Each row was made from one path, in order. Every step used is in the known rows, and no mark comes twice. Write each row's path.
Known rows
f/k/j/q/n/l/x: [ 0.11  0.37 -0.16  0.06  0.00 -0.33  0.12 -0.14 -0.02  0.21  0.00 -0.04
  0.23  0.31 -0.01  0.13  0.00  0.06 -0.07  0.07  0.03 -0.26 -0.09  0.03
 -0.08  0.34]
l/j/k/f/d: [-0.24  0.16 -0.09  0.00 -0.01 -0.21  0.29 -0.12  0.07  0.36  0.00  0.11
  0.07 -0.03  0.01 -0.06  0.00  0.01 -0.05 -0.10  0.13 -0.30 -0.13 -0.06
  0.23 -0.11]
j/q/u/n: [ 0.12  0.16 -0.04  0.02  0.08 -0.13  0.01 -0.06  0.05 -0.02 -0.06  0.10
  0.20  0.25  0.06 -0.06  0.06 -0.15 -0.06  0.21  0.09 -0.29 -0.28  0.22
 -0.23  0.22]
j/u/n/k: [-0.06  0.10  0.02  0.19 -0.04 -0.35 -0.07 -0.13  0.16 -0.21  0.01  0.15
  0.10  0.26  0.05 -0.01 -0.08  0.09 -0.21  0.13 -0.03 -0.15  0.07  0.17
 -0.20  0.03]
k/f/d: [-0.14  0.12 -0.30 -0.06  0.03  0.10  0.13 -0.06 -0.01  0.20 -0.01  0.11
 -0.02  0.09 -0.10  0.01 -0.11 -0.03  0.13 -0.21  0.06  0.22 -0.02 -0.20
  0.19 -0.20]
l/j/q/u: [-0.06  0.16  0.07 -0.05  0.06 -0.10  0.18 -0.05  0.11  0.00 -0.05  0.04
  0.17  0.05  0.11 -0.12  0.00 -0.22 -0.06  0.08  0.16 -0.56 -0.32  0.16
  0.03  0.17]
k/j/u: [ 0.05  0.30 -0.04 -0.16 -0.05 -0.20  0.07 -0.16  0.17 -0.31  0.08  0.14
  0.21  0.09  0.03  0.21 -0.09  0.00 -0.09  0.05 -0.05 -0.27  0.00 -0.05
  0.05 -0.02]
k/f: [-0.01  0.02 -0.28  0.05  0.15  0.11  0.12  0.06 -0.01  0.06 -0.03  0.12
 -0.03  0.07 -0.07  0.02 -0.07 -0.01  0.09 -0.01  0.00  0.08 -0.04 -0.19
  0.09 -0.03]
n/q/j/k/f: [ 0.11  0.15  0.07  0.05 -0.01 -0.12  0.14  0.01  0.06  0.22  0.06  0.39
  0.26  0.09 -0.12 -0.01  0.20 -0.03 -0.04  0.22  0.14 -0.15 -0.08 -0.24
 -0.06  0.43]
q/n: [ 0.16  0.21 -0.15  0.09  0.07  0.04  0.06 -0.01  0.01 -0.07 -0.01  0.12
 -0.10  0.42 -0.13 -0.11 -0.02 -0.02  0.13  0.14  0.08 -0.08 -0.03 -0.07
 -0.08  0.08]
n/j/k/f/d/q/u: [-0.09  0.31 -0.23  0.02 -0.09 -0.23  0.17 -0.05  0.00  0.16  0.04  0.18
  0.32  0.07 -0.05  0.15  0.03 -0.13  0.02 -0.05  0.24 -0.10 -0.12 -0.08
  0.05  0.03]
n/q: [ 0.05  0.00  0.18  0.13 -0.05  0.02  0.01  0.09 -0.03  0.02  0.01  0.14
  0.27  0.06 -0.06 -0.08  0.09 -0.10 -0.07  0.11  0.03  0.02  0.00  0.11
 -0.12  0.33]
d/q/j/k/f: [ 0.02  0.07 -0.11 -0.08 -0.02 -0.21  0.12 -0.02  0.04  0.08 -0.07  0.35
  0.24  0.00 -0.04  0.16  0.01  0.00  0.05  0.07  0.24 -0.11 -0.09 -0.28
 -0.01  0.35]
j/u/n/l/x: [-0.08  0.28 -0.08  0.18  0.02 -0.18 -0.06 -0.17  0.04 -0.18  0.00  0.05
 -0.11  0.27  0.01 -0.05 -0.14 -0.19 -0.18  0.05 -0.08 -0.13 -0.01  0.30
 -0.34  0.02]
q/n/l/j: [ 0.07  0.37 -0.14  0.06  0.09 -0.11  0.04 -0.08 -0.05 -0.04 -0.01  0.10
 -0.16  0.43 -0.14 -0.24 -0.07 -0.36  0.02  0.05  0.08 -0.28  0.04  0.01
 -0.17  0.13]
q/n/u/j/k: [ 0.19  0.29 -0.05  0.15 -0.04 -0.23  0.11 -0.12  0.00 -0.08  0.12  0.28
 -0.11  0.49 -0.12 -0.11  0.02  0.01 -0.03  0.23  0.20 -0.36  0.04 -0.11
 -0.36  0.18]
k/j/q/n: [ 0.18  0.49 -0.08 -0.07  0.10 -0.12  0.14 -0.05  0.12 -0.02  0.05  0.25
  0.32  0.31 -0.06  0.08  0.05 -0.07  0.03  0.17  0.11 -0.38 -0.11 -0.11
  0.01  0.23]
j/k/f/d/q/n/u: [-0.05  0.01 -0.31  0.09 -0.07 -0.35  0.22 -0.08 -0.02  0.17 -0.03  0.25
  0.15  0.30 -0.18  0.05 -0.01  0.09  0.01 -0.02  0.21  0.02 -0.01 -0.14
  0.01  0.12]
u/j: [ 0.07  0.29  0.06 -0.06 -0.03  0.03  0.03 -0.12 -0.01  0.09  0.15  0.18
 -0.03 -0.02  0.10 -0.02  0.02 -0.08 -0.03  0.09  0.09 -0.25 -0.06 -0.08
 -0.24 -0.02]
d/f: [-0.03 -0.05 -0.21 -0.13  0.15 -0.09 -0.01 -0.07  0.01 -0.05 -0.06  0.11
 -0.20 -0.06  0.06 -0.04  0.08  0.10  0.19 -0.08  0.12 -0.07 -0.02  0.08
  0.11 -0.05]
n/q/u/j: [ 0.22  0.10  0.16 -0.06 -0.09  0.00  0.02 -0.08 -0.03 -0.08  0.07  0.21
  0.28  0.10  0.01 -0.11  0.09 -0.19 -0.08  0.22  0.10 -0.21 -0.24  0.07
 -0.34  0.33]
q/u: [ 0.16 -0.10 -0.06 -0.17 -0.03 -0.06 -0.01 -0.12  0.01 -0.21 -0.04 -0.06
  0.05  0.06  0.01 -0.02 -0.02 -0.05  0.02  0.06  0.02 -0.07 -0.25  0.02
 -0.08  0.02]
q/j/k/f: [ 0.08  0.19 -0.13 -0.08  0.05 -0.19  0.16 -0.10  0.12  0.25  0.07  0.30
 -0.01  0.02 -0.07  0.08  0.14  0.09  0.05  0.14  0.13 -0.22 -0.10 -0.43
  0.08  0.13]
f/d/q: [-0.20  0.06 -0.04 -0.14 -0.19 -0.05  0.01 -0.09 -0.04  0.08 -0.08  0.07
  0.21  0.02 -0.02  0.05 -0.12 -0.09  0.05 -0.28  0.18  0.22 -0.01  0.04
  0.06 -0.02]
j/q/u/n/k: [ 0.11  0.08  0.01  0.07  0.08 -0.28 -0.01 -0.07  0.10  0.01 -0.06  0.10
  0.32  0.23  0.06 -0.09  0.10 -0.05 -0.13  0.23  0.12 -0.28 -0.24  0.17
 -0.22  0.27]
k/f/d/q/j/u/n: [-0.16  0.35 -0.29 -0.07 -0.02  0.00  0.11 -0.13  0.07  0.03 -0.06  0.38
  0.06  0.26 -0.07  0.08 -0.22 -0.11  0.11 -0.14  0.17  0.07 -0.03 -0.20
 -0.01 -0.02]
u/n: [-0.02  0.30  0.06  0.12  0.01  0.00 -0.05 -0.04 -0.02  0.06 -0.02  0.11
 -0.05  0.20  0.02 -0.08 -0.03 -0.03 -0.06  0.08 -0.03 -0.06  0.06  0.10
 -0.28 -0.04]

Which path is each row?
[ 0.08  0.36  0.02 -0.12  0.06 -0.14  0.10 -0.05  0.12  0.01  0.05  0.17
  0.37  0.04  0.02  0.15  0.07 -0.06 -0.06  0.09  0.06 -0.32 -0.09 -0.06
  0.06  0.18]
k/j/q
[ 0.15  0.26 -0.21  0.11  0.16 -0.18  0.00  0.02 -0.01  0.05 -0.01  0.15
  0.08  0.45 -0.11 -0.13  0.06 -0.32 -0.01  0.19  0.11 -0.23 -0.06  0.13
 -0.18  0.34]
j/q/n/l
[-0.19  0.29  0.05 -0.12 -0.20 -0.27 -0.02 -0.23  0.12  0.01 -0.04  0.30
  0.25  0.18 -0.01  0.04 -0.12 -0.03 -0.03 -0.17  0.27  0.03  0.04 -0.09
 -0.07  0.07]
f/d/q/j/u/n/k
[-0.14  0.19  0.00 -0.22 -0.22 -0.22  0.07 -0.19  0.04  0.21 -0.03  0.22
  0.22  0.01 -0.03  0.09 -0.01 -0.03  0.04 -0.19  0.27  0.05 -0.06 -0.16
  0.07  0.08]
f/d/q/j/k
[-0.06  0.47  0.00  0.17  0.06 -0.04  0.06  0.12  0.06  0.12  0.09  0.12
  0.24  0.09  0.02  0.07  0.11 -0.26 -0.02  0.08  0.17 -0.31 -0.03  0.09
 -0.01  0.16]
n/j/q
[ 0.11  0.26 -0.38 -0.15  0.11 -0.45  0.02 -0.18 -0.02  0.06 -0.05  0.13
 -0.02  0.29  0.03  0.06  0.07  0.06  0.12  0.00  0.12 -0.32  0.01  0.10
  0.02  0.23]
d/f/k/j/q/n/l
[-0.09  0.21 -0.36 -0.11 -0.01 -0.05  0.03 -0.13 -0.11  0.05 -0.11  0.18
  0.10  0.25 -0.11 -0.02 -0.20 -0.28  0.06 -0.20  0.12  0.21 -0.06 -0.05
 -0.13 -0.03]
k/f/d/q/u/n/l
[ 0.07  0.22 -0.17 -0.05  0.03 -0.29  0.04 -0.21 -0.05  0.01 -0.05  0.09
  0.00  0.24 -0.02 -0.15 -0.03 -0.26 -0.12  0.11  0.01 -0.31 -0.19  0.09
 -0.31  0.03]
q/u/n/l/j/k/f
[-0.33  0.29 -0.03  0.10 -0.04 -0.25  0.15 -0.14  0.16 -0.05 -0.07  0.25
  0.19  0.20  0.07 -0.07 -0.23 -0.09 -0.12 -0.11  0.17 -0.31 -0.03  0.10
 -0.01 -0.01]
l/j/u/n/k/f/d/q
[ 0.18  0.46 -0.05  0.05  0.09 -0.02  0.10 -0.07  0.05  0.14  0.13  0.31
  0.06  0.30  0.04 -0.09  0.07 -0.16  0.02  0.27  0.20 -0.46 -0.18 -0.01
 -0.28  0.22]
u/j/q/n
[-0.05  0.17 -0.31 -0.18 -0.04  0.05  0.14 -0.13 -0.04  0.06 -0.03  0.24
  0.15  0.10 -0.03  0.03 -0.17 -0.14  0.13 -0.16  0.20  0.10 -0.20 -0.18
 -0.03 -0.05]
k/f/d/q/u/j
[ 0.14  0.12 -0.02 -0.07 -0.12 -0.13  0.14 -0.16 -0.02  0.15  0.08  0.28
  0.33  0.12 -0.04 -0.08  0.11 -0.12 -0.07  0.14  0.15 -0.12 -0.29 -0.02
 -0.22  0.23]
n/q/u/j/k/f/d
[ 0.17  0.37 -0.01  0.10  0.09 -0.18  0.08 -0.08  0.09  0.16  0.12  0.32
  0.19  0.28  0.04 -0.12  0.11 -0.06 -0.04  0.28  0.25 -0.44 -0.14 -0.07
 -0.27  0.27]
u/j/q/n/k
[-0.07  0.56  0.06  0.23 -0.03 -0.18  0.02 -0.04  0.00  0.22  0.09  0.18
  0.09  0.19  0.02  0.01  0.10 -0.07 -0.11  0.13  0.07 -0.25  0.08  0.10
 -0.26 -0.02]
u/n/j/k
[-0.05  0.33  0.00  0.00 -0.03 -0.14 -0.03 -0.12  0.05 -0.18 -0.09  0.28
  0.10  0.15 -0.01  0.05 -0.14 -0.24 -0.04  0.02  0.19 -0.15 -0.08 -0.01
 -0.32  0.35]
d/q/j/u/n/l/x
[-0.04 -0.11 -0.32 -0.09 -0.09 -0.32  0.19 -0.14 -0.01  0.21 -0.06  0.15
  0.26  0.04 -0.06  0.09  0.01  0.08  0.01 -0.05  0.14  0.06 -0.22 -0.08
  0.10  0.03]
j/k/f/d/q/u
[-0.10 -0.02 -0.28  0.00 -0.03 -0.27  0.20 -0.11  0.01  0.38  0.02  0.11
  0.10  0.02 -0.08  0.06  0.07  0.15 -0.01 -0.06  0.06  0.07 -0.08 -0.12
  0.18 -0.10]
j/k/f/d
[-0.14  0.39 -0.33 -0.09 -0.02 -0.10  0.04 -0.15  0.01  0.02 -0.05  0.35
  0.03  0.29 -0.11  0.04 -0.22 -0.29  0.05 -0.17  0.14  0.09  0.04 -0.16
 -0.10  0.01]
k/f/d/q/j/u/n/l
[ 0.04  0.18 -0.05 -0.10 -0.15 -0.30  0.07 -0.13 -0.01  0.11  0.02 -0.07
  0.20  0.07  0.06  0.25 -0.05  0.23 -0.06 -0.01 -0.07 -0.14  0.05 -0.07
  0.05  0.09]
f/k/j
[ 0.10  0.37 -0.20  0.12 -0.04 -0.19  0.19 -0.17  0.01  0.04  0.12  0.33
 -0.11  0.54 -0.18 -0.10 -0.04 -0.01  0.04  0.09  0.24 -0.23  0.02 -0.21
 -0.25  0.05]
q/n/u/j/k/f/d
[-0.02  0.23 -0.26 -0.13  0.01 -0.41  0.01 -0.24  0.06 -0.07 -0.04  0.14
 -0.07  0.17  0.14  0.16 -0.03  0.27  0.07 -0.03  0.02 -0.28  0.04  0.15
  0.01  0.00]
d/f/k/j/u/n
[-0.15  0.41 -0.17 -0.02 -0.17 -0.10  0.06 -0.11  0.03 -0.09 -0.02  0.22
  0.20  0.37 -0.08  0.05 -0.18 -0.20  0.10 -0.17  0.25  0.03  0.01  0.06
 -0.01  0.02]
f/d/q/n/j/u
[-0.03 -0.03 -0.16 -0.07 -0.04 -0.27  0.07 -0.14  0.05  0.09 -0.02  0.22
  0.37  0.04 -0.02 -0.03 -0.04  0.09 -0.03 -0.10  0.26  0.09 -0.12 -0.26
 -0.02  0.06]
n/k/f/d/q/u/j
[ 0.19  0.48 -0.04 -0.19  0.04 -0.26  0.00 -0.17  0.04 -0.09  0.02  0.17
  0.34  0.21  0.00  0.06  0.04 -0.28 -0.13  0.14  0.04 -0.39 -0.15  0.04
 -0.23  0.20]
k/j/q/u/n/l
[ 0.03  0.30 -0.28  0.19  0.03 -0.13  0.15  0.10 -0.03  0.00 -0.06  0.32
  0.28  0.33 -0.12  0.08 -0.05 -0.12  0.12  0.11  0.26 -0.10 -0.04 -0.09
 -0.09  0.31]
d/q/n/j/k/f
[-0.10  0.40  0.05  0.11  0.00 -0.32 -0.03 -0.15 -0.08  0.20 -0.01  0.11
 -0.06  0.19  0.01 -0.17  0.01 -0.29 -0.22  0.04 -0.01 -0.31  0.10  0.20
 -0.35  0.04]
u/n/l/j/k
[-0.21  0.35  0.09  0.11 -0.02 -0.13  0.11 -0.13  0.14 -0.14  0.00  0.14
 -0.06  0.18  0.11 -0.09 -0.17 -0.14 -0.13  0.04  0.02 -0.50 -0.04  0.21
 -0.10 -0.06]
l/j/u/n
[-0.01  0.37 -0.10  0.05 -0.12 -0.39  0.03 -0.25  0.01  0.02  0.02 -0.06
  0.12  0.24  0.07  0.19 -0.13  0.09 -0.18  0.00 -0.11 -0.21  0.02  0.13
 -0.19  0.12]
f/k/j/u/n/l/x
[ 0.03  0.17 -0.11 -0.07 -0.18 -0.41  0.06 -0.19  0.07 -0.07  0.04 -0.03
  0.19  0.16  0.09  0.30 -0.12  0.22 -0.12  0.03 -0.11 -0.22  0.04  0.03
  0.05  0.08]
f/k/j/u
[ 0.05  0.22 -0.07 -0.04 -0.10 -0.35  0.10 -0.09  0.03  0.18  0.01 -0.02
  0.33  0.13  0.08  0.25  0.01  0.17 -0.09  0.06 -0.02 -0.26 -0.03  0.02
  0.06  0.23]
f/k/j/q
[ 0.06  0.26  0.01 -0.14 -0.03 -0.11  0.02 -0.16  0.21 -0.19  0.08  0.24
 -0.09  0.12  0.00  0.10 -0.04 -0.05  0.01  0.11  0.08 -0.29 -0.04 -0.21
 -0.01  0.10]
q/j/u
[ 0.02  0.38 -0.05  0.02  0.05 -0.20  0.03 -0.16  0.24 -0.10  0.05  0.39
 -0.01  0.26 -0.02  0.03 -0.05  0.03 -0.04  0.16  0.11 -0.26  0.02 -0.29
 -0.11  0.11]
q/j/u/n/k/f
[ 0.13  0.13 -0.19 -0.24 -0.09 -0.21  0.14 -0.31  0.01  0.13  0.10  0.15
  0.10  0.06  0.04  0.00  0.03 -0.03 -0.01  0.07  0.15 -0.22 -0.34 -0.12
 -0.14 -0.09]
q/u/j/k/f/d
[-0.14  0.31 -0.06 -0.11 -0.24 -0.24  0.04 -0.19 -0.03  0.10 -0.04  0.14
  0.33  0.15  0.00  0.06 -0.05 -0.15 -0.01 -0.16  0.25  0.01 -0.13  0.11
 -0.13 -0.01]
f/d/q/u/n/j/k
[-0.06  0.15 -0.05 -0.29 -0.23 -0.07  0.02 -0.23 -0.04 -0.01 -0.03  0.13
  0.22  0.05  0.04  0.03 -0.13 -0.16  0.05 -0.19  0.24  0.04 -0.20  0.01
 -0.12 -0.02]
f/d/q/u/j
